In the rows, 128 means zero.
Known rows, with every step that occurs
zozo-dafavut-bapozig: [128 123 110 111 158 139 161  99 125 159 130 116 132 115 118 114 131 121
 109 138  92 124 132 133 127 138 153 152 122  70 130 148 128 141 163 148
 118 156 121 130 137  73 113  55 129 122 118 148 141 103 134 107 121 122
 114 114 143  99 119 115 114 105 116 152]
vuki-bapozig-komut: [135 141 126 130 144 147 137 126 137 163 140 126 131 114 144 124 135  99
 137 111 136 123 129 141 143 131 127 145 131  93 145 130 172 130 117 124
 111 155 118 116 114 127 138 147 144 106 191 148 131 111 135 116 136 135
 125 138 135  90 115 129 128 118 125 128]
mazimu-liseg-sinizo-kobi-bapozig: [140 122 160  96 114 129  68 122 141  88 124 171 129 114 126 134 100 141
 110 146 151 121 120 146 142  97 133 164  99  83 119 146 133 156 132 146
 148 141 153 112 122 178 130 157 139 125 111 132 109 110 161 136 103 131
 137 111 152 147 132 140 169 141 142 127]
liseg-sinizo-kobi-bapozig-kezir-kivedo: [149 147 138 127 113 112 141 120 126  98 124 159 121 131 137 128 107 140
 143 146 153 125 127 149  86 122 127 152 112 128 109 152 139 136 133 111
 134 126 105 112 109 206 109  79 143  97 140 107 128 148 136 125 124 139
 129 143 127 159 128 137 148 147 132 125]
bapozig-kezir: [116 155 128 134 122 124 149 143 126 146 121 116 115 124 123 129 126 123
 148 123 133 112 131 135 104 118 134 130 133 103 133 123 121 121 113 112
 130 150 104 141 127 141 125 118 143 104 126 120 142 121 108 128 125 127
 124 143 148 117 122 129 135 123 126 135]
vuki-bapozig-reben: [133 161 139 133 132 145  96 105 129 161 141 105 123 119 140 127 133  82
 151 102 129 130 133 132 123 134 125 145 143 111 146 131 152 114 118 126
 122 148 141 115 128 137 130 145 136 130 163 147 128 118 120 108 131 130
 135 147 140 105 127 120 127 123 140 128]
kivedo-dodivo-reben-bapozig-tiva-mazimu-liseg: [106 115 127 130 115 129  88 158 140 145 121 117 125 136 113 131 146 138
 111 120 115 153 120  93 145 129 123  96 135 157 132  73 112 125 122 149
  99 121 153 152 136  60 155 234 100 164  68 153 114 131 138 146 128 126
 134 122  86 136 156 111 117 134 118 119]
kezir-bapozig: [142 113 122 128 141 128 162  96 140 123 135 129 124 134 133 126 120 118
 124 142 137 128 135 142 131 128 119 123 134 139 109 144 127 125 142 120
 138 113 152 116 147 169 130  80 133 142 161 130 122 113 119 122 143 123
 130 118 149 152 105 136 138 110 139 126]
tadum-masu: [118 127 133 125 163 145 149 122 125 113 111 136 127 123 129 121 131 130
 132 118  97 138 121 132 138 139 132 146 105 100 133 143 112 129 116 119
 143 125 145 130 123 105 143 119 129 133 180 137 127 123 113 117 128 121
 134 122 154  89 149 122 133 126 127 135]
tiva-mazimu-liseg-sinizo-kobi-bapozig: [126 125 178 107 109 124  42 143 143  76 131 160 135 123 114 128 109 162
 119 146 137 117 119 137 151  94 132 154  89 106 120 153 119 158 138 153
 150 130 150 124 113 209 131 171 129 135  85 124 109 120 176 133 104 135
 135 109 137 127 132 135 152 143 125 122]
dafavut-zozo: [118 142 117 123 152 158  94 137 113 144 114 127 114 114 135 128 142 108
 117 136 109 127 133 142 120 124 136 142 125  60 147 152 155 127 155 150
 137 160 118 123 136 108 122 101 134 139 157 149 132 108 138 124 116 114
 130 115 153 128 126 136 121 109 139 138]
vuki-bapozig-kezir-kivedo: [145 142 116 139 139 132 107 141 113 144 139 120 117 139 142 125 123 112
 171 115 152 120 137 131 103 144 118 150 144 134 123 156 163 117 116 104
 119 131 106 120 124 166 122  79 148 117 197 127 134 135 111 113 142 134
 121 160 125 127 119 111 127 135 113 133]
zozo-dafavut-bapozig-tiva-mazimu-liseg: [ 96 113 131 119 121 120  78 101 118 138 133 117 138 130 108 111 142 150
  97 133  95 118 129 121 172 136 138 149 114  58 132 126 109 147 132 169
  94 151 118 135 137  65 123 107 122 126  52 139 138  89 144 125 119 123
 101 134  98 103 125 109 102 122  85 136]
mazimu-tiva-bapozig-kezir-kivedo-dodivo: [ 98 116 114 158 124 101 107 118 122 126 122 135 126 137 127 121 124 148
 160 127 133 103 130 104 110 117 156 121 171 195 146 118 130 123 120 131
 140 134  92 148 123 123 114 131 119 137 116  85 148 127 116 128 135 128
 126 136  91 143 134 107  95 137 117 129]
liseg-sinizo: [114 121 134 110 126 141 136 158 151 125 120 131 129 120 119 132 129 110
 138 135  91 125 127 143 142 126 126 131 112  84 129 125 102 133 119 134
 163 144 143 125 134 100 117  84 133 108 122 136 129 103 139 129 106 133
 138 107 150 128 152 144 146 114 122 135]
vuki-bapozig-kezir-kivedo-dodivo: [141 125  98 141 149 119 128 165 106 151 135 128 132 129 145 124 129 113
 175 106 166 133 141 118 102 142 128 141 154 173 135 144 178 119 137 117
 134 113 107 128 110 185 122  90 137 133 206 132 132 136 124 111 133 136
 127 145 114 135 110  82 120 140 121 134]
vuki-bapozig: [139 131 125 119 155 148 101 123 141 142 137 114 133 117 135 127 124 101
 149 114 130 128 134 133 135 128 135 136 130 120 135 150 157 127 125 128
 136 140 141 120 129 130 138 132 140 132 197 146 125 113 140 112 132 127
 134 122 156 105 114 122 135 127 127 136]
tiva-mazimu-liseg-sinizo-kobi-bapozig-komut-tadum-masu: [109 137 184 117 136 116 128 142 146  63 126 186 140 141 126 116 127 161
 101 130 127 110 103 137 193 126 117 200  79  81 130 160 117 171 105 129
 111 120  97 124  79 180 137 216 123 120  98 127 113 143 163 139 138 147
 121 126 122  66 174 145 117 153 108 112]
zozo-dafavut: [110 116 114 140 148 134 138 124 135 142 132 101 120 129 121 120 131 116
 120 132 106 114 127 139 115 140 122 135 104  77 128 142 124 128 145 129
 114 139 128 148 133  77 119  57 132 121 128 145 131  95 126 124 112 117
 124 105 153 103 117 128 132 111 118 149]
dodivo-kivedo-kezir-bapozig: [163  84 104 134 131 142 170 147  96 128 138 122 126 137 141 131 119 137
 119 138 142 140 131 129 140 148 126  95 130 165 103 141 141 114 149 117
 148  93 153 120 131 117 125  61 134 133 141 115 126 133 104 141 136 124
 115 122 120 163 116 152 123 129 136 132]
bapozig-kobi: [125 129 130 127 130 124 152 135 126 138 122 112 131 112 115 136 121 116
 136 121 119 108 136 148 115 127 114 115 125  88 139 115 125 127 111 114
 138 144 119 118 140 142 128 114 142 106 146 124 134 136 115 114 116 124
 135 147 144 118  97 119 135 111 153 136]
zapuv-kivedo-dodivo-reben: [124 139 109 120 136 156 143 116 116 149 126 103 117 133 119 133 137 135
 130 119 125 175 122 103 103 126 132 106 140 184 147 125 133 106 117 136
 126 133 142 129 131  74 133  87  98 145 158 135 126 129 127 126 121 112
 124 108 135 122 145 138 141 107 146 142]
masu-tadum: [117 135 115  86 141 125  98 129 139 132 143 115 129 130 123 129 133 118
 112 121 116 126 130 123 155 137 106 124 114  78 142 145 106 130 149 117
 141 127 122 145 124 113 127 126 146 133 122 147 130 116 127 120 132 120
 135 117 162 130 127 132 147 118 147 124]
kivedo-kezir-bapozig-kobi-sinizo: [162  97 125 136 112 101 168 132 114 100 126 132 153 129 126 145 118 134
 112 120 153 110 144 151 102 137 103 103 124 163 107 133 176 120 155 121
 150  79 129 110 130 252 115  50 141 113 154 116 132 173 110 142 116 132
 137 152 113 145  91 105 123 105 133 125]
zapuv-kivedo-dodivo-reben-bapozig-komut-tadum: [116 138 106 128 157 158 252 142 148 165 129 112 116 159 133 125 161 117
 110 117 130 161 108  98 107 140 114 123 149 164 146 110 130 122 103 104
  69 137  87 137 114   6 134 200  97 145 137 146 127 172 127 148 163 130
 116 116 123 101 174 165 118 104 138 140]
sinizo-kobi-bapozig: [148 142 138 114 144 128 130  75 137 111 130 142 130 104 136 128 104 134
 111 140 154 134 126 145  96 103 145 138 104 125 121 157 155 137 153 123
 129 127 135 115 124 185 135 152 133 130 161 130 119 139 147 116 129 120
 133 109 167 132  98 138 152 145 158 135]
dodivo-kivedo-kezir-bapozig-tiva: [143  91  88 134 112 126 201 110  96 128 133 120 137 138 144 129 128 133
 105 131 139 154 132 132 155 157 119  84 135 160  99 105 134 109 121 119
 125  84 145 110 137  60 125  66 134 116 130 110 132 129 101 148 143 122
 108 140 102 179 110 156 117 144 123 123]
tiva-mazimu-liseg-sinizo-kobi-bapozig-vuki: [142 138 170 116  83 114  39 142 127  76 131 161 151 115 126 137 118 149
 122 144 150 108 120 143 138  99 122 151  94 111 117 116 109 166 124 145
 162 141 132 129  92 218 130 223 135 130  83 127 113 124 162 129 101 145
 128 125 142 117 135 124 143 150 111 105]
mazimu-liseg-sinizo-kobi: [129 126 154 101 115 140  69 175 154 105 121 161 118 121 124 133 116 148
 114 136 128 125 119 137 154 109 136 184  98  70 146 141  93 146 109 149
 151 154 159 121 150 101 120 134 125 113  88 122 115  96 160 136  94 129
 135 115 152 135 139 141 170 135 140 128]
kivedo-dodivo-reben: [134 141 109 129 133 136 123 125 129 157 124 111 124 115 119 139 129 113
 122 124 116 150 127 114 119 130 138 104 136 157 142 116 141 116 146 138
 137 125 142 135 126 114 137 104 103 137 135 152 118 122 130 115 117 119
 134  99 131 125 135 115 125 118 146 130]
kezir-kivedo-dodivo-reben: [141 130 106 142 142 136  96 133 107 155 129 116 114 128 128 138 126 117
 126 133 121 152 130 114 115 146 124  99 136 178 138 145 144 111 151 129
 128 114 136 131 135 121 129  33 103 146 148 151 119 134 119 111 127 117
 132 103 112 149 135 117 126 119 142 129]
tiva-mazimu: [104 133 146 134 140 134  98 144 134 124 132 103 129 128 116 123 136 139
 138 134  98 118 128 127 134 123 131 111 109 125 135 146 115 130 135 131
 139 131 128 147 134 161 133 120 126 130 115 129 132 126 137 119 125 124
 129 105 147 105 124 130 126 119 117 132]
tiva-mazimu-liseg-sinizo-kobi: [114 131 174 113 109 133  46 197 154  89 127 151 126 129 113 126 127 170
 120 135 113 119 117 128 161 106 134 172  92  89 145 145  85 150 118 157
 157 144 152 137 143 136 123 148 117 121  67 111 114 100 174 133  97 133
 129 112 139 121 141 137 154 139 123 124]
tiva-bapozig-komut-tadum: [111 126 136 134 139 122 215  90 152 141 132 119 136 135 128 119 135 106
 121 124 110  97 122 125 153 116 139 151 144 115 154 145 120 135 113 102
 100 153  69 138 111  77 122 149 129 117 110 106 142 139 124 134 158 133
 124 113 146  53 133 161  98 119 132 134]
kivedo-kezir-bapozig-tiva-mazimu-liseg-sinizo: [111  85 129 129  95 100 124 189 117  86 130 157 148 148 127 130 135 145
 117 135 128 119 130 131 205 139 103 113 116 144 101 114 107 131 121 153
 142  77 139 128 131 144 117  85 128 121  63 113 129  99 142 161 115 140
 129 128  87 152 134 127 123 134  97 113]
dafavut-bapozig: [137 137 125  96 150 144 140 102 128 152 124 127 131 104 122 124 126 125
 119 135 100 133 133 130 136 118 162 128 139  94 141 145 119 140 146 140
 143 158 126 113 142 112 126 108 135 124 136 142 142 121 133 104 133 125
 120 120 147 119 119 122 122 112 134 141]

Rows
[141 126 127 135 107 122 142  91 125 130 122 111 147 111 134 132 129 109
 142 123 114 108 131 128 112 101 149 123 148 137 139 100  96 130 119 118
 157 157 113 140 111 112 126 176 135 133 131 103 142 128 112 118 122 131
 131 124 160  75 124 124 112 127 127 124] | tiva-bapozig-vuki
[107 119 154 111 111 130 124 186 178 101 120 148 132 138 121 122 145 161
 116 130 105 137 114 119 152 117 130 154 104  95 129  95  66 147  99 147
 123 136 154 134 148  42 129 239 117 123  53 111 118 121 173 152 115 139
 135 130 115 142 154 143 149 149 112 119] | reben-bapozig-tiva-mazimu-liseg-sinizo-kobi
[139 155 104 152 121 122 117 148  93 163 126 117 106 134 128 136 127 124
 146 127 140 143 133 111  91 144 126 108 152 175 134 129 148 106 137 114
 118 122 106 138 121 147 124  57 113 123 133 133 128 144 102 121 126 125
 123 135  99 144 136 106 116 125 134 124] | bapozig-kezir-kivedo-dodivo-reben
[152 148 112 146 118 109 117  87  85 146 128 127 116 127 129 137 109 119
 142 140 163 141 134 121  81 135 125  91 146 189 111 130 183 114 156 113
 111 108 101 128  99 216 134  76 125 137 155 148 123 163 106 119 137 125
 127 133  97 151 129 104 115 130 140 126] | kobi-bapozig-kezir-kivedo-dodivo-reben
[137 156 121 131 135 134 127 137 128 152 135 117 124 122 131 126 126 108
 168 106 150 121 136 132 114 126 138 149 145 115 131 127 160 123 109 116
 128 145 113 129 118 163 130 149 148 111 179 130 138 125 121 118 133 134
 126 156 147 102 114 112 125 132 121 131] | vuki-bapozig-kezir
[104 123 146 122 119 128  32 131 131 122 141 118 139 133 123 123 135 129
 135 109 135 121 130 123 183 128 118 135 123 108 136 121 137 135  95 146
 115 132 141 128 132 124 146 175 135 134 128 141 123  99 145 131 129 127
 122 145 115 116 119 118 122 144  96 119] | vuki-bapozig-tiva-mazimu-liseg
[129 103 135 128  96 100 143 192 129  75 132 171 148 142 133 128 132 174
 104 134 144 131 126 129 181 128 124 145 114 156 116 125 101 133 123 157
 142  77 145 118 141 150 113 106 113 110  61  90 122 110 158 152 114 141
 127 127  97 151 115 130 133 157 114 110] | kivedo-kezir-bapozig-tiva-mazimu-liseg-sinizo-kobi
[132 148 129 121 124 115 152  39 139 111 124 139 141 101 139 127 112 134
  99 133 151 146 126 147 110 112 141 129 110 121 121 121 149 130 131 124
 105 120 126 104 128 131 134 163 132 111 157 125 125 132 145 118 138 121
 125 126 146 152  91 146 148 160 143 125] | sinizo-kobi-bapozig-tiva
[150  98 103 139 147 121 193 156 110 118 133 143 136 130 144 131 122 123
 121 133 146 127 137 136 131 132 124 108 137 172 106 151 143 116 161 123
 141  82 136 127 135 183 122  56 134 132 148 121 132 127 115 135 134 126
 134 110 143 143 104 125 129 123 142 134] | kivedo-kezir-bapozig
[153 116 115 146 107 134 168 126  85 147 138 113 116 141 148 130 129 117
 118 128 140 139 133 126 130 157 117 100 147 154 114 124 135 102 140 117
 136 106 151 115 127 114 119  80 131 131 111 117 130 134  86 140 131 127
 119 147 102 160 118 152 116 122 149 121] | dodivo-kivedo-kezir-bapozig-reben
[ 99 123 138 136 132 132  84  71 155 114 126 122 127 121 117 123 120 135
 138 133  97 102 122 120 145 101 164 122 144 136 144 123 108 132 114 142
 142 159 131 139 142  69 127 169 122 138 105  98 143 106 127 130 134 118
 133 115 137 118 137 147 106 128 126 130] | mazimu-tiva-bapozig
[135 105  90 142 128 106 211 121 113 122 129 140 144 130 147 131 131 119
 111 127 145 138 138 137 146 141 118  89 142 168 105 117 136 111 139 127
 118  71 126 117 142 135 120  64 130 113 140 117 139 121 113 139 141 126
 127 126 119 159 101 130 125 135 126 126] | kivedo-kezir-bapozig-tiva
[ 96 111 167 114 108 137  33 196 141 102 127 134 126 137 106 129 131 144
 135 138  97 105 122 129 177 118 117 138  99  77 134 136  89 148 112 151
 158 146 150 143 129 138 127 119 128 126  69 134 119  94 154 140  97 133
 134 112 125 116 161 134 139 115 102 127] | tiva-mazimu-liseg-sinizo
[123 152 146 128 117 123 110  55 110 140 128 116 120 115 132 131 118  92
 129 133 138 122 132 145 103 121 114 113 124 106 121 125 155 121 144 120
 118 139 131 117 112 196 134 149 142 138 136 151 128 133 107 117 129 124
 137 134 139 125 129 133 131 118 151 128] | kobi-bapozig-reben
[110 118 114 120 142 137 197 118 157 144 116 114 129 124 133 125 144 108
 122 125 109 143 124 128 116 132 124 102 129 104 120  86 103 123 113 115
 102 133 139 129 147  17 137 199 134 128 136 137 132 135 121 138 144 125
 134 130 136 144 139 144 137 127 127 134] | reben-bapozig-tiva
[147 117 101 137 159 147 140 157 133 157 126 119 112 138 133 133 136 110
 126 134 117 159 126 102  89 144 122  97 145 190 123 125 133 113 158 118
 117 117 150 137 142  76 137 118 104 163 151 158 113 155 118 124 139 123
 141 106 108 156 154 116 131 115 144 133] | kezir-kivedo-dodivo-reben-bapozig
[168  86 103 134 117 126 198 158  86 128 134 115 138 133 132 135 113 135
 123 126 149 125 139 141 137 157 108  91 138 152 107 117 142 114 130 104
 151  99 135 104 129 149 122  72 142 118 142 102 131 154  96 134 129 128
 120 159 108 152  90 132 118 122 148 131] | dodivo-kivedo-kezir-bapozig-kobi
[ 88 154 156 147 108 124  80  55 143 135 129 110 117 127 123 124 128 119
 142 125  95 102 123 118 130 108 151 133 156 124 156 101 104 118 107 144
 128 170 131 135 140  68 121 189 120 139  80 101 148 107 108 124 133 124
 135 138 120 113 149 147 100 121 136 121] | mazimu-tiva-bapozig-reben
[104 129 148 100 115 125  61 106 120 133 124 131 139 118 112 120 136 153
 106 134 106 130 129 120 189 118 148 132 130  80 143 122 103 148 114 161
 117 150 123 121 145 105 135 154 124 130  69 134 139 111 143 123 129 126
 108 139 104 125 129 119 112 128 101 123] | dafavut-bapozig-tiva-mazimu-liseg
[167 161 134 126 118 118 129  75 125 114 128 144 146  95 147 137 112 122
 113 134 169 130 127 150  81 101 137 130 114 130 121 119 140 146 144 116
 139 133 117 117 102 193 134 202 140 125 161 132 125 147 134 110 124 131
 124 124 174 123  97 128 146 151 141 115] | sinizo-kobi-bapozig-vuki
[150 155 121 149 133 145 145 145 122 160 128 107  89 152 129 132 134 117
 147 134 123 133 125 114  69 143 117 112 149 145 108 118 115 108 124  95
  89 144 117 139 140  82 127 129 125 130 118 135 130 162  89 133 151 128
 128 154 108 144 161 137 127 118 132 127] | dodivo-reben-bapozig-kezir-kivedo
[111 121 161 130  93 110  65  40 154  98 119 113 147 118 101 137 113 146
 128 119 105  87 131 136 111 109 143 115 134 129 143 104 138 133 113 141
 147 158 124 124 131 120 118 164 136 119 114  95 143 155 121 137 117 125
 138 158 115 113 130 129 100 109 119 124] | mazimu-tiva-bapozig-kobi-sinizo
[129 125 117 139 148 132 178 169 127 149 122 120 106 150 137 123 137 120
 155 132 130 123 130 122  72 135 116 121 142 127 113 130 114 121 128  93
 106 134 111 144 137 113 125 136 144 129 145 122 136 155  95 139 146 132
 128 147 123 149 141 126 136 122 127 138] | reben-bapozig-kezir-kivedo
[113 106 120 138 124 130  62 162 122 139 127 120 118 152 121 130 146 142
 116 132 119 149 122  92 139 148 108  92 136 176 125  96 113 122 130 138
  94 108 145 144 141  63 145 172  99 167  86 151 110 141 128 143 135 124
 131 126  66 163 158 109 116 134 114 116] | kezir-kivedo-dodivo-reben-bapozig-tiva-mazimu-liseg
[125 138 124 127 140 134 199 164 147 151 117 117 112 132 129 125 139 120
 153 124 126 123 128 122  80 120 133 125 143 106 121 102 112 124 123 102
 115 150 115 147 130 113 132 202 144 124 126 126 139 147 108 139 137 134
 132 145 145 130 143 131 134 120 132 140] | reben-bapozig-kezir
[158 158  98 150 132 131  98 143  99 167 139 117 118 134 135 134 125 109
 165 107 154 148 138 108  98 150 132 127 163 194 131 132 181 106 131 119
 121 121 113 128 107 156 129  78 118 130 186 143 124 146 116 110 138 131
 128 149  94 126 128  93 110 135 128 121] | vuki-bapozig-kezir-kivedo-dodivo-reben
[141 149 104 138 131 133 197 165 138 173 116 114 113 129 122 134 137 114
 145 118 131 151 127 102  74 129 142 105 158 167 130  80 130 113 136 118
 115 134 123 156 119  98 138 205 111 141 117 140 127 153 115 135 130 132
 137 135 113 126 150 108 121 122 142 133] | kivedo-dodivo-reben-bapozig-kezir
[151 138 114 138 136 100 160 120 103 119 123 154 129 118 147 126 109 147
 136 133 189 138 135 129  65 118 139 136 132 181 125 151 177 129 163 112
 124  97  98 123 106 238 122 108 129 128 170 114 125 159 134 113 129 130
 125 130 122 160  92 103 140 156 151 132] | sinizo-kobi-bapozig-kezir-kivedo-dodivo
[109 119 126 141 116 110 159  83 141 112 139 116 136 142 125 119 138 136
 123 134 119 135 134 134 152 142 114 109 131 160 109 115 109 121 125 131
 121  93 136 120 142 151 133 101 124 134 123 117 131 118 129 122 152 129
 120 132 112 145 101 135 115 126 108 111] | kezir-bapozig-tiva-mazimu
[108 137 133 120 178 135 186 122 141 103 117 129 130 138 128 123 132 120
 124 118 100 125 117 127 164 148 121 158 111 101 132 171 101 135 100 102
 120 112 110 134 120  84 135 135 125 136 162 138 127 149 117 125 154 124
 127 105 170  82 162 137 118 135 125 135] | komut-tadum-masu
[119 120 152 122  87 110 114 130 159  77 136 160 136 144 121 123 130 166
 108 138 132 138 125 136 183 128 117 166 110 129 120 114  84 141 106 155
 138 107 158 108 149 139 121 131 114 121  73 101 114  97 164 139 121 137
 123 137 108 161 114 141 142 143 109 101] | kezir-bapozig-tiva-mazimu-liseg-sinizo-kobi
